Each row comes from the steps of one path. Every step used is in the known rows, and no mark comes twice. Write the path behind each row, first mark first.
Known rows:
m > a > q > e: [ 1.51 -2.26 -2.31  2.84  0.98  1.88  4.39 -0.39 -1.46 -1.60  2.31 -1.51
  3.82 -0.77 -2.03 -1.24 -4.20 -2.08  0.03  4.43 -1.59  0.07]
e > g > n > q: [ 1.35 -1.29 -2.72  2.80  0.52  1.28  2.35  0.88  0.54  1.24  0.11  0.31
  2.43  1.36 -2.02 -1.74 -0.40 -2.26  1.44  4.18 -1.78 -1.21]
b > q > e > g: [ 0.45  0.03 -3.91  2.28  1.63 -0.81  2.56  0.73  0.15  1.08 -0.75 -0.85
  2.11  1.30 -4.14 -0.04 -4.33 -3.13 -1.18  3.42 -2.22 -1.20]
e > g > b > q > a: [-0.11  0.18 -3.93  2.11  2.68 -0.52  2.84  0.93  0.96 -0.37 -0.36 -2.69
  1.54  0.93 -4.66 -0.10 -3.47 -2.62 -0.18  0.04 -2.03 -1.35]
u > g > b: [ 1.19 -0.85 -1.73  2.99  2.74  2.09  1.44  0.72  0.25  1.43  0.96 -1.17
  1.28 -0.21 -1.75 -1.34 -2.03 -1.74  1.32  1.95 -2.79  0.07]
e > g: [ 0.46 -1.67 -3.76  2.98  1.14  0.54  1.46  0.30 -0.29  0.51  1.36 -1.27
  1.53  0.56 -3.52 -0.35 -2.31 -2.90 -0.84  2.80 -2.76 -0.99]
m > a > g: [ 1.99 -3.57 -2.03  3.21  1.47  0.20  3.62 -0.41 -0.78 -0.87  0.84 -1.60
  3.34 -1.55 -2.28 -0.91 -2.23 -3.44 -0.35  1.01 -1.56  0.74]
q > a > g: [ 1.61 -2.54 -2.95  3.01  2.17 -0.04  3.26 -0.09 -0.23 -0.18  1.43 -2.18
  1.98  0.42 -5.86 -0.66 -3.12 -3.06  0.25  1.19 -1.71  0.14]
e > g > a > q: [ 1.79 -3.37 -4.45  3.43 -0.39  2.33  2.98  0.15 -0.19  0.72  1.39 -0.46
  1.84  0.19 -6.16 -2.17 -3.12 -2.49 -0.05  2.22 -2.15 -1.01]
g > b > q > e: [-0.79 -0.05 -1.74  2.44  3.43 -0.16  3.00  0.84  0.62  0.78 -0.71 -1.44
  2.25  0.73 -1.97  0.61 -4.51 -1.06  1.16  1.50 -2.10 -0.96]
n > q > e > g: [-0.25 -0.18 -3.12  2.47  1.39  0.48  2.38  0.98  0.25  0.24  0.83 -0.43
  2.63  2.18 -3.92 -1.08 -3.82 -2.51  0.26  6.41 -2.08 -1.33]
n > g > a > q > e: [ 0.54 -1.81 -2.67  3.27  1.08  4.74  3.83  0.49 -0.19  1.32  2.03  0.32
  3.62  1.72 -6.81 -1.72 -4.75 -2.83  0.74  3.73 -1.38 -0.73]
e > g > a: [ 0.76 -2.12 -4.73  2.69  0.12  0.88  1.09  0.77  0.03  0.60  1.62 -0.49
  1.18  0.12 -5.93 -0.35 -2.64 -2.88 -0.27  0.97 -2.22 -1.43]
e > g > u > q: [ 1.93 -0.74 -3.96  2.56  2.42  1.35 -0.67  1.00  1.38  1.99  1.26 -1.04
  0.88  0.35 -2.91 -2.12 -1.28 -4.55  0.98  0.17 -2.68 -0.82]
q > e > g: [ 0.68 -0.85 -3.52  2.55  1.70  1.00  1.58  0.20 -0.70  0.03  1.81 -1.05
  1.55  1.67 -3.94 -0.08 -3.90 -3.36 -0.57  4.20 -2.91 -1.18]
a > q > e: [ 1.18 -2.18 -2.22  3.35  1.58  2.33  3.86 -0.17 -0.79  0.48  1.83 -0.95
  2.76  0.70 -3.39 -1.16 -4.46 -1.23  0.56  5.10 -2.22 -0.35]
e > g > u > q > a: [ 2.16  0.32 -5.00  1.80  2.70  0.99 -0.47  0.87  1.40  0.71  1.91 -2.11
  0.66  0.83 -5.17 -2.12 -2.02 -5.08  1.06 -0.28 -2.16 -1.00]
m > a > g > u: [ 2.15 -3.24 -1.99  3.26  2.75  1.33  2.99 -0.27  0.68 -0.80  1.10 -1.46
  2.45 -1.49 -1.66 -0.73 -1.67 -4.42  0.51 -0.13 -1.94  0.83]
n > q > a > g: [ 0.76 -1.69 -2.60  2.93  1.92 -0.67  4.11  0.60  0.62  0.28  0.42 -1.74
  2.97  1.03 -5.75 -1.49 -3.27 -2.27  0.85  3.36 -0.79  0.00]
q > e: [ 0.09 -0.95 -2.45  2.62  2.12  0.56  2.03  0.38 -0.63  0.37  1.91 -1.30
  2.13  0.81 -3.15  0.70 -4.07 -1.74  0.51  3.92 -2.30 -0.77]
n > q > e > g > u: [ 0.02  0.20 -3.07  2.37  2.65  1.65  1.92  1.27  1.76  0.50  1.16 -0.38
  1.83  2.23 -3.37 -0.84 -3.25 -3.52  1.19  5.42 -2.50 -1.24]

Write each row's path:
[ 0.94 -1.89 -0.90  3.20  3.75 -0.08  4.28  0.16  0.55  1.13 -1.49 -1.21
  2.33  0.91 -2.90 -0.67 -4.61 -2.23  1.23  0.77 -2.25  0.06]
a > g > b > q > e
[ 0.32 -2.59 -3.01  3.67  0.74  4.19  3.79  0.66  0.25  1.67  1.53  0.24
  3.61  0.59 -6.32 -1.78 -3.15 -2.37  0.48  2.08 -1.17 -0.57]
n > g > a > q
[ 2.75 -0.42 -1.91  2.87  0.58  1.78  2.29  1.21  0.43  2.61 -0.36  0.74
  2.45  0.50 -1.47 -2.58 -0.24 -1.64  2.27  5.24 -1.17  0.00]
u > g > n > q
[ 0.77 -0.48 -4.82  2.09  0.60 -0.42  2.23  0.98  0.26  1.24 -0.71 -0.30
  1.66  0.97 -6.61 -0.14 -4.78 -3.14 -0.55  1.86 -1.66 -1.67]
b > q > e > g > a
[-1.67  0.74 -1.20  2.50  4.06  2.08  3.41  1.28  1.11  1.57 -0.70 -0.63
  3.56  2.02 -2.90  0.32 -4.25 -2.48  0.73  1.72 -1.90 -0.91]
n > g > b > q > e
[ 3.64 -2.60 -2.80  3.30  0.77  3.74  3.37 -0.54 -1.03  0.62  1.42  0.33
  1.95  1.80 -2.73 -2.44 -2.52 -2.93  1.27  4.89 -2.87 -0.81]
a > q > e > g > n
[-0.07 -0.92 -2.30  2.61  2.90  2.17  1.62  0.37 -0.18 -0.40  1.86 -1.26
  1.26  1.79 -2.71 -0.12 -3.82 -2.76  0.84  2.70 -3.54 -1.33]
q > e > g > b
[ 0.97 -1.41 -4.43  2.28  0.64  1.33  1.27  0.44 -0.44  0.34  1.86 -0.39
  1.08  1.31 -6.35 -0.27 -4.24 -3.27  0.13  2.62 -2.37 -1.54]
q > e > g > a
[ 1.56 -1.53 -3.38  2.80  2.22 -1.64  4.21  0.22  0.65  0.88 -1.28 -2.28
  2.40  0.15 -6.01 -0.62 -3.78 -2.86 -0.58  0.48 -1.05  0.18]
b > q > a > g
[-1.57  0.91 -2.43  2.25  3.82  1.34  3.59  1.49  1.55  0.63 -0.29 -1.89
  3.36  1.34 -4.66  0.29 -3.38 -2.58  0.51 -0.09 -1.17 -0.90]
n > g > b > q > a
[ 2.70 -2.49 -0.83  3.26  1.85  1.34  4.04  0.12  0.00  1.50 -0.08  0.71
  2.94  1.90 -2.57 -1.99 -2.36 -2.26  3.00  4.86 -1.42 -0.09]
a > g > n > q > e
[ 1.81 -0.27 -3.78  2.04  1.75  0.55 -0.12  0.61 -0.56  1.37  1.25 -0.71
  1.80  1.33 -4.07 -2.28 -3.52 -3.96  0.45  2.70 -2.38 -1.06]
u > q > e > g
[ 3.43 -2.11 -2.79  2.74  1.83 -0.51  4.38  0.08  0.45  1.19 -1.52 -1.04
  2.14  0.60 -4.43 -0.94 -1.93 -3.04  1.08 -0.05 -0.92  0.16]
b > q > a > g > n
[ 1.16 -3.42 -3.47  3.63 -0.11  1.96  3.39  0.33 -0.28  0.91  1.66 -0.74
  2.32 -0.69 -5.36 -1.32 -3.32 -0.96  0.89  1.87 -1.42 -0.61]
g > a > q
[ 1.00 -0.58 -3.45  2.61  2.83  2.32  1.09  0.51  0.90  0.38  2.18 -0.93
  0.68  1.65 -3.27  0.08 -3.12 -4.28  0.47  3.03 -3.41 -1.20]
q > e > g > u
[ 0.86  0.43 -3.84  2.37  2.87  0.42  2.03  0.83  1.68  1.09 -0.47 -0.93
  1.23  1.43 -3.46  0.17 -3.67 -4.15 -0.16  2.40 -2.72 -1.11]
b > q > e > g > u
[ 1.48 -0.38 -3.76  2.03  0.70  0.97  2.61  0.85  0.46 -0.05  0.77 -0.75
  2.16  1.93 -4.24 -1.37 -1.08 -2.70  1.58  3.94 -1.22 -1.30]
e > g > n > q > a
[ 1.00 -0.71 -1.48  2.53  1.53  1.30  2.87  0.80 -0.03  1.26  0.93  0.29
  2.77  1.68 -1.45 -0.75 -2.26 -1.21  2.95  5.70 -1.26 -1.01]
g > n > q > e
[ 1.56  0.20 -3.90  1.95  3.21  0.75 -0.15  1.19  1.33  1.07  2.05 -2.38
  1.09 -0.03 -4.30 -1.24 -2.19 -3.63  2.06 -0.51 -1.44 -0.61]
g > u > q > a
[ 2.77 -3.27 -0.97  3.15  0.76  0.67  4.39  0.00 -0.12 -0.14 -0.25  0.11
  4.04 -0.74 -0.72 -2.23 -0.40 -2.80  2.04  2.70 -0.52  0.56]
m > a > g > n > q
